Known rows, with every way that one mark hangs from another
K_640{K_185{K_884} K_290}: -0.31	-1.18	+0.40	-0.82	+3.30	+2.62	+1.67	+1.64	+2.76	+0.58	-0.66	-1.79	-0.09	-1.06	+0.23	+2.61	-0.39	-4.65	-1.80	-1.74	-1.76	-5.61	-3.24
K_903{K_185{K_363 K_897{K_884}} K_290}: +2.57	+2.19	+0.44	-1.06	+6.66	+3.52	+3.09	+0.31	+0.60	-1.99	-0.14	+1.58	-3.85	-2.62	-1.48	-1.00	-2.86	-0.66	+1.40	-1.61	+2.37	-1.07	+0.66
K_640{K_185{K_363 K_884} K_290}: -0.49	-0.81	+1.31	-1.35	+3.04	+4.73	+2.03	+0.87	+2.22	-0.30	-1.26	-1.77	+0.82	-0.58	-0.53	+1.14	+0.99	-4.16	-2.43	-2.36	-1.26	-4.71	-1.77
K_640{K_290}: +2.57	-2.75	+0.19	-0.24	+3.47	-1.02	+0.87	+2.04	+1.77	-0.43	-0.69	-1.04	-0.96	-1.34	-0.78	+2.96	-0.55	-2.41	-0.83	-0.78	-1.80	-5.21	-4.33
K_928{K_363 K_903{K_185{K_640} K_290}}: +4.00	-0.03	-0.10	-1.35	+4.42	-1.08	+6.29	+3.64	+0.85	-2.87	+0.11	-0.28	-1.57	-0.66	+0.89	+0.45	-3.36	-2.83	+1.93	+0.99	+1.46	-3.13	-5.60
K_884{K_363}: +2.84	-3.25	-0.92	+0.93	+3.68	-0.48	+0.06	+1.98	+1.57	-0.72	-2.53	-1.05	-0.23	+1.22	+0.66	+2.84	-1.69	-2.83	-0.39	+1.20	-0.54	-2.84	-4.17
K_884{K_903{K_185{K_640 K_897} K_290}}: +2.89	+2.56	-1.15	-1.40	+4.58	+0.73	+2.93	+0.86	+1.48	-2.61	+0.96	+0.24	-2.07	-1.17	+2.06	-0.27	-4.51	-1.05	-0.63	-1.81	+0.37	-1.64	-0.32
K_884{K_903{K_185 K_290}}: +4.23	-0.27	-2.46	-1.47	+5.34	-1.02	+1.31	+1.27	+1.20	-1.97	-1.06	-1.90	-1.77	-0.66	-0.33	+2.54	-4.05	-0.20	+1.36	+0.37	+2.36	-1.50	-1.50
K_903{K_185 K_290}: +4.69	-0.51	-1.73	-0.15	+6.34	-0.89	+2.21	+0.87	+2.09	-1.40	-1.03	-1.18	-3.01	-2.07	-0.35	+1.86	-3.34	-1.26	+1.65	+0.49	+2.75	-2.56	-3.07
K_640{K_185{K_884 K_897{K_903}}}: -0.55	+2.39	+1.92	+0.15	+3.94	+4.79	+2.15	+0.10	+3.90	-0.37	-2.57	-0.93	+0.35	-2.05	+2.93	+1.91	-2.36	-5.08	-2.62	-0.48	-3.61	-6.12	-1.95
K_903{K_185{K_363 K_884 K_897} K_290}: +1.98	+2.69	+1.36	-1.25	+7.32	+4.16	+3.80	-0.96	+2.38	-2.26	-1.05	+0.05	-3.01	-1.45	+1.37	-1.78	-1.21	+0.29	-0.44	-2.22	+1.13	-0.90	+0.03
K_903{K_185{K_884} K_290}: +3.20	+0.26	-0.73	-1.34	+7.38	+0.74	+3.16	+0.12	+2.46	-1.42	-1.16	-0.57	-3.85	-1.21	+0.74	+0.74	-2.51	-0.96	+0.79	+0.32	+1.88	-2.14	-3.17
K_185{K_363 K_640{K_290} K_884{K_903}}: +0.14	-0.42	+1.89	-3.31	+2.42	+3.19	+2.51	+0.77	+0.40	-2.85	-0.17	+0.02	+0.20	+1.56	+1.07	-0.42	+0.25	-1.81	-3.76	-2.57	-3.07	-2.96	-1.63
K_640{K_185 K_290}: +1.38	-2.04	-0.66	+0.18	+2.32	+0.84	+0.71	+2.32	+2.47	+0.83	-0.51	-2.22	+0.89	-2.20	-1.00	+3.49	-1.35	-4.96	-0.92	-1.26	-0.81	-6.09	-3.05
K_185{K_884 K_897{K_903}}: +0.74	+1.53	+2.89	-0.10	+5.22	+2.95	+2.21	-0.44	+3.10	-1.78	-2.72	+0.18	-1.46	-1.54	+3.32	+1.33	-1.58	-2.66	-2.35	+0.24	-4.56	-5.23	-3.24
K_185{K_897}: +3.12	-0.28	+1.41	+1.17	+4.70	+0.85	+0.58	+1.73	+1.93	-0.70	-1.35	-0.56	-1.15	-2.32	+1.63	+1.64	-2.24	-2.55	-0.85	-0.15	-2.86	-3.86	-3.54
K_928{K_363 K_903}: +3.93	-2.68	+1.58	-0.40	+3.71	-0.96	+3.32	+5.29	+0.72	-1.66	-2.12	-1.99	+0.67	-0.21	+0.68	+2.82	-2.01	-3.55	+1.18	+2.57	-2.04	-4.11	-7.52
K_928{K_363}: +3.47	-2.30	+1.45	+0.00	+3.50	-0.81	+2.08	+3.33	+0.93	-1.31	-1.76	-0.45	-0.77	-1.05	+0.17	+2.61	-2.73	-3.79	+0.49	+1.42	-0.70	-3.24	-6.42
K_897{K_903{K_185{K_884}}}: +2.57	+0.76	+1.47	-1.05	+6.35	+2.11	+2.93	-0.38	+3.12	-2.46	-2.39	-0.58	-1.17	-0.17	+2.68	+1.64	-2.79	-1.88	-1.62	+1.07	-1.10	-4.63	-3.65
K_903{K_185{K_363 K_897} K_290}: +3.56	+1.89	+0.37	-0.35	+6.24	+2.42	+2.88	-0.20	+2.14	-2.08	-1.05	-0.21	-2.31	-2.15	+0.16	-0.69	-1.95	-0.03	+0.47	-1.98	+1.82	-1.57	+0.12
K_897{K_903{K_185{K_363} K_290}}: +3.56	+1.01	-0.40	-0.78	+5.73	+1.60	+3.25	-1.32	+2.55	-2.89	-2.99	-0.32	-1.74	-1.38	-0.55	+1.26	-2.31	-1.23	+0.62	+0.47	+2.51	-3.64	-1.27
K_897{K_884}: +3.12	-2.15	+0.39	+0.00	+4.84	+0.94	+0.69	+2.35	+0.08	-0.48	-0.95	+0.69	-2.55	-2.09	-1.27	+2.54	-3.38	-3.77	+0.55	+2.03	-1.06	-3.52	-4.78
K_640{K_185{K_897{K_903}} K_290}: -0.62	+0.95	+0.72	+0.25	+1.93	+2.41	+1.66	+0.61	+3.73	-0.19	-1.04	-1.18	+1.30	-2.71	+0.77	+3.42	-1.28	-4.85	-2.25	-2.43	-2.88	-7.87	-1.20
K_640{K_185}: +2.84	-1.47	-0.64	+1.17	+3.22	+1.52	+0.17	+2.44	+2.15	+0.93	-1.81	-2.20	+0.82	-2.43	+0.36	+3.20	-3.25	-5.58	-0.52	+0.96	-0.83	-4.84	-3.96
K_884{K_363 K_903{K_185 K_290}}: +3.03	-1.06	-3.81	-1.16	+4.52	-1.51	+1.19	+1.33	+1.37	-2.09	-1.39	-1.95	-1.02	+2.34	-0.10	+2.61	-3.51	-0.11	+1.36	+0.16	+3.16	-0.21	-0.58

Rows
+1.96	+2.03	+0.27	-1.55	+5.93	+1.82	+4.99	-1.66	+3.19	-3.00	-1.05	+1.22	-3.54	-0.88	+2.34	+0.14	-3.03	-2.57	-1.13	+0.33	+0.41	-4.55	-3.17 => K_897{K_903{K_185{K_640 K_884} K_290}}
+0.43	+1.05	+2.23	-0.13	+2.01	+1.33	+2.95	-0.07	+2.84	-2.00	-0.12	+1.48	-0.81	-1.72	+1.93	+1.32	-0.75	-3.54	-3.25	-2.39	-4.41	-7.32	-2.60 => K_185{K_640{K_290} K_897{K_903}}
+1.03	+1.82	+3.69	-0.56	+4.35	+5.42	+3.19	+0.15	+1.53	-2.25	-0.96	+1.44	-1.33	-0.72	+3.35	-2.48	-0.56	-2.77	-3.54	-2.08	-3.88	-2.78	-2.33 => K_185{K_363 K_640 K_884 K_897}
+5.04	-0.75	+0.87	-0.65	+5.65	+1.88	+2.81	+3.15	+0.88	-2.46	-2.06	-2.64	+1.48	+0.20	+1.02	+0.69	-1.46	-1.07	+0.04	+1.32	-0.30	-3.26	-3.35 => K_928{K_903{K_185{K_363}}}
+1.66	-0.29	-0.15	-2.43	+4.88	+2.50	+1.68	+0.05	+0.54	-1.94	-2.61	-1.64	-1.89	+0.05	-0.45	+1.00	-1.26	-0.71	-0.16	-0.06	-0.03	-0.78	-1.34 => K_185{K_363 K_884{K_903{K_290}}}
+2.50	+1.81	+2.17	-0.59	+6.98	+2.85	+2.60	+0.92	+2.63	-1.90	-0.47	-0.36	-1.80	-0.99	+3.60	-0.38	-2.28	-0.76	-1.65	-1.24	-1.70	-2.40	-2.35 => K_903{K_185{K_884 K_897}}
+1.24	-2.18	-3.23	-1.54	+3.67	-0.46	+0.68	+1.77	-0.49	-1.08	-1.12	-0.11	-2.65	+1.08	-2.67	+3.37	-3.59	-1.87	+1.97	+1.18	+1.71	-0.62	-1.17 => K_897{K_884{K_363 K_903{K_290}}}
-1.81	-0.46	-0.70	-0.13	+1.82	+3.03	+1.24	+2.47	+1.24	+0.72	+0.89	+0.18	+0.01	-0.07	-1.44	+2.51	-1.50	-4.80	-0.97	-2.84	-0.85	-4.36	+0.10 => K_640{K_185{K_897{K_884{K_363}}} K_290}
+0.96	-2.03	-0.35	-0.02	+3.61	+1.07	+1.13	+0.87	+1.07	-1.48	-2.46	+1.15	-1.30	+0.91	-0.59	+3.50	-3.07	-4.00	-0.04	+2.31	-0.72	-4.38	-3.21 => K_897{K_884{K_363} K_903}
+3.54	+1.27	+0.65	-0.81	+5.67	-0.46	+5.45	+3.82	+1.67	-2.51	-0.26	-1.35	-1.45	-1.34	+1.11	+0.89	-2.63	-0.82	+2.48	-0.15	+0.90	-2.55	-3.72 => K_928{K_363 K_903{K_185{K_897} K_290}}
-1.22	+1.83	+3.14	-1.19	+3.09	+2.95	+3.98	-0.85	+3.18	-2.23	-0.08	+1.98	-1.65	-0.99	+3.11	+0.06	+0.06	-3.24	-4.12	-2.70	-5.37	-6.63	-2.73 => K_185{K_640{K_290} K_884 K_897{K_903}}
+0.72	-0.69	+2.61	-1.94	+3.29	+3.51	+3.49	+0.31	+1.34	-1.94	-0.35	+1.08	-1.42	+0.16	+0.96	-1.09	+1.12	-2.75	-3.55	-2.36	-2.69	-4.00	-3.25 => K_185{K_363 K_640{K_290} K_884}
+1.07	+1.50	-0.72	-0.82	+6.71	+1.66	+3.25	-0.29	+3.01	-1.76	-0.86	-0.14	-3.47	+1.01	+2.10	-0.08	-1.79	+0.10	+0.07	-1.81	+1.30	-0.62	-0.30 => K_903{K_185{K_884{K_363} K_897} K_290}
+2.96	+0.47	-1.54	-2.59	+5.74	+2.16	+2.18	+0.95	-0.75	-2.74	-0.65	+0.02	-2.30	-0.49	-2.57	+0.84	-4.12	-0.44	+1.76	+0.15	+3.40	-0.12	+0.51 => K_897{K_884{K_903{K_185{K_363} K_290}}}
+0.13	+0.61	+2.73	-1.18	+2.86	+4.20	+3.07	+1.07	-0.14	-1.91	+1.58	+3.11	-1.99	-1.63	-0.89	-1.34	-0.46	-3.16	-2.44	-3.46	-2.61	-4.10	-0.89 => K_185{K_363 K_640{K_290} K_897{K_884}}
+3.04	+0.25	+0.38	-0.66	+6.03	+1.42	+2.34	+0.73	+1.52	-2.39	-1.20	+1.04	-1.89	-1.33	-0.04	+2.51	-4.44	-2.86	+0.04	+2.03	+0.18	-4.85	-2.89 => K_897{K_884 K_903{K_185}}
+1.92	-0.94	-0.87	-0.45	+4.84	+0.48	+2.18	-0.22	+1.17	-1.16	-2.28	+1.32	-4.17	-3.07	-2.44	+3.17	-3.38	-3.75	+1.81	+2.24	+0.41	-4.92	-3.47 => K_897{K_884 K_903{K_290}}
+0.32	+0.47	-1.07	-1.99	+3.58	+4.20	+1.42	+0.39	+1.31	-0.68	-2.54	-2.61	-0.08	-0.69	-0.45	+1.48	-1.99	-3.26	-0.49	-0.65	+0.88	-1.71	-0.22 => K_640{K_185{K_363 K_884{K_903{K_290}}}}
+4.89	-0.32	-0.73	-1.11	+6.16	+0.94	+3.60	+2.13	+1.39	-2.24	-2.05	-2.59	-0.88	-0.78	-0.42	+0.65	-1.47	-0.44	+1.76	+1.06	+1.89	-2.65	-2.56 => K_928{K_903{K_185{K_363} K_290}}
+4.15	-0.28	+0.04	-1.61	+4.78	+1.94	+0.89	+1.63	+0.73	-3.09	-1.73	-2.00	+1.76	+0.82	+0.70	+0.96	-3.10	-0.35	-1.02	-0.03	+0.54	-1.08	-1.08 => K_884{K_903{K_185{K_363}}}
+0.29	-0.38	+1.28	+0.19	+4.77	+2.61	+1.39	+1.15	+2.18	-1.14	-1.81	-0.05	-1.07	+1.29	+3.07	+0.55	-0.76	-1.91	-1.79	-0.96	-2.88	-2.05	-2.55 => K_185{K_884{K_363} K_897}
+2.11	-1.53	+1.47	-0.82	+2.25	+1.67	+2.33	+1.07	+0.98	-1.80	-0.07	+0.72	-0.37	-0.71	-0.29	-0.03	+0.28	-3.19	-2.49	-2.13	-1.74	-4.46	-3.39 => K_185{K_363 K_640{K_290}}
+3.66	+1.48	-0.68	+0.12	+6.54	+0.08	+2.47	+0.64	+2.54	-1.24	-0.34	-0.51	-3.17	-2.72	+0.77	+0.80	-2.97	-0.61	+0.99	-1.09	+1.39	-2.45	-1.59 => K_903{K_185{K_897} K_290}
+0.54	+2.03	-0.68	+0.94	+3.51	+2.18	+2.11	-0.32	+3.71	+0.10	-2.35	-1.08	-1.06	-4.04	+0.44	+2.97	-2.95	-4.83	-0.04	-0.39	-0.57	-6.11	-1.10 => K_640{K_185{K_897{K_903{K_290}}}}
+2.02	-0.78	-1.05	-1.97	+5.10	+0.38	+1.27	+0.81	+1.27	-1.39	-2.05	-1.80	-2.63	-0.54	+0.14	+2.18	-2.35	-1.35	+0.34	+0.67	-0.53	-1.71	-2.90 => K_185{K_884{K_903{K_290}}}
+2.84	+0.64	+0.20	-1.67	+7.02	+2.81	+3.41	-0.79	+1.93	-2.24	-1.68	-0.69	-2.97	-0.71	+0.21	-0.62	-1.30	-0.27	+0.18	-0.66	+2.33	-1.18	-1.56 => K_903{K_185{K_363 K_884} K_290}
-1.03	-0.33	+0.53	-2.63	+2.18	+4.44	+1.33	+1.63	+1.30	-1.03	-1.15	-2.76	+2.21	+0.80	-0.29	+1.71	-0.03	-3.02	-2.88	-2.61	-1.62	-3.48	-0.15 => K_640{K_185{K_363 K_884{K_903}} K_290}
+1.28	+0.44	+2.61	-0.43	+2.34	+2.77	+2.78	+0.82	+1.41	-1.88	+0.48	+1.15	-0.39	-1.29	+0.97	-1.12	+0.57	-2.52	-3.10	-3.82	-3.13	-4.30	-1.56 => K_185{K_363 K_640{K_290} K_897}
+0.26	+0.11	+0.32	+0.55	+2.39	+2.10	+1.15	+2.26	+2.80	+0.76	+0.29	-1.54	+0.89	-2.63	+0.33	+2.48	-1.12	-4.25	-1.72	-3.00	-2.20	-5.87	-1.51 => K_640{K_185{K_897} K_290}
+2.16	+0.38	-0.06	-0.70	+5.64	+1.88	+2.86	+3.99	+0.65	-1.93	-0.01	-0.26	-0.44	+1.34	+1.26	+0.76	-2.96	-1.41	+0.69	+0.52	-0.76	-2.35	-1.66 => K_928{K_903{K_185{K_897{K_884{K_363}}}}}
+0.09	+2.70	+4.23	-0.72	+3.89	+5.66	+3.75	-1.37	+2.37	-2.89	-2.05	+1.98	-0.88	-0.79	+3.90	-1.51	-0.70	-3.31	-4.00	-1.23	-4.61	-4.61	-2.20 => K_185{K_363 K_640 K_884 K_897{K_903}}
+2.17	-0.43	+0.25	-1.39	+4.99	+1.75	+4.28	+2.73	+1.85	-2.83	-0.50	-0.85	-0.13	+3.32	+4.04	-0.45	-1.73	-2.25	-1.50	+0.71	-1.34	-3.04	-4.38 => K_928{K_903{K_185{K_640 K_884{K_363}}}}
+3.26	-1.36	-2.07	-1.16	+4.07	-0.57	+0.20	+2.30	+1.26	-2.39	-1.43	-2.16	+1.42	+3.37	+1.44	+2.59	-3.66	-0.60	-0.30	+0.47	+1.01	-0.95	-1.39 => K_884{K_363 K_903{K_185}}
+3.81	+0.47	-1.47	-0.27	+5.87	-0.50	+3.00	-0.63	+3.16	-1.95	-2.39	-0.55	-2.51	-1.96	-0.04	+2.63	-3.39	-1.69	+1.15	+1.24	+1.92	-4.63	-2.73 => K_897{K_903{K_185 K_290}}
+2.45	-0.77	-1.67	-1.52	+6.44	+0.42	+3.97	+1.87	+2.18	-1.90	-1.86	-2.24	-2.08	+2.45	+1.44	+1.05	-1.23	-0.38	+1.31	+0.96	+1.42	-1.91	-3.12 => K_928{K_903{K_185{K_884{K_363}} K_290}}
+0.97	-1.54	+0.55	-0.40	+3.45	+1.85	+2.23	+0.93	+1.61	-1.50	-1.23	+0.75	-1.37	+2.22	+2.75	+0.33	-1.32	-3.77	-2.48	+0.41	-2.16	-2.67	-4.65 => K_185{K_640 K_884{K_363}}
+0.72	-1.25	+1.71	-1.53	+3.35	+1.37	+3.00	+1.02	+1.81	-1.42	+0.53	+0.89	-2.07	-0.49	+1.58	+0.29	-0.20	-3.43	-2.82	-1.69	-3.22	-5.16	-4.79 => K_185{K_640{K_290} K_884}
+0.96	+0.66	-1.28	-1.17	+6.13	+0.91	+3.56	-1.42	+3.53	-2.54	-2.79	-0.30	-2.91	+1.74	+1.31	+1.83	-2.04	-0.94	+0.16	+0.64	+1.87	-2.88	-1.75 => K_897{K_903{K_185{K_884{K_363}} K_290}}
+1.70	+0.99	+1.41	+0.96	+3.20	+4.81	+0.80	+1.64	+2.14	-0.17	-1.69	-1.52	+1.68	-2.66	+1.06	+0.76	-1.80	-4.56	-1.71	-1.51	-1.40	-3.69	-0.89 => K_640{K_185{K_363 K_897}}
-0.18	+0.47	-0.88	-0.12	+4.17	+1.24	+2.38	-0.41	+1.72	-1.30	-1.97	+1.81	-3.64	-0.91	-0.93	+2.40	-2.59	-2.90	+1.06	+0.20	+0.00	-3.61	-0.63 => K_185{K_897{K_884{K_363} K_903{K_290}}}
-0.66	+0.25	+0.59	-0.27	+2.68	+3.30	+1.37	+2.68	+1.34	+0.72	+1.28	+0.22	-0.63	-3.09	-1.43	+2.29	-2.06	-5.22	-0.90	-2.57	-1.80	-5.43	-1.05 => K_640{K_185{K_897{K_884}} K_290}
+0.23	-0.08	-2.12	-1.33	+3.69	+0.66	+0.80	+1.57	-0.16	-1.28	-0.57	+0.48	-2.85	+0.65	-1.25	+2.31	-3.39	-1.35	+1.44	-0.48	+0.40	-0.37	+0.32 => K_185{K_897{K_884{K_363 K_903{K_290}}}}
+1.69	+0.36	+0.61	-1.06	+4.26	+2.02	+0.06	+2.71	-0.48	-1.48	-0.22	+0.25	-1.13	-1.41	+0.20	+1.84	-4.11	-2.09	-0.41	+0.22	-2.73	-2.19	-1.70 => K_185{K_897{K_884{K_903}}}
+2.23	-2.37	-3.21	-0.82	+3.21	-1.48	+0.09	+1.45	+0.84	-1.21	-2.13	-2.03	-1.16	+1.63	-0.81	+3.54	-2.74	-1.38	+1.26	+0.77	+1.15	-1.03	-1.89 => K_884{K_363 K_903{K_290}}
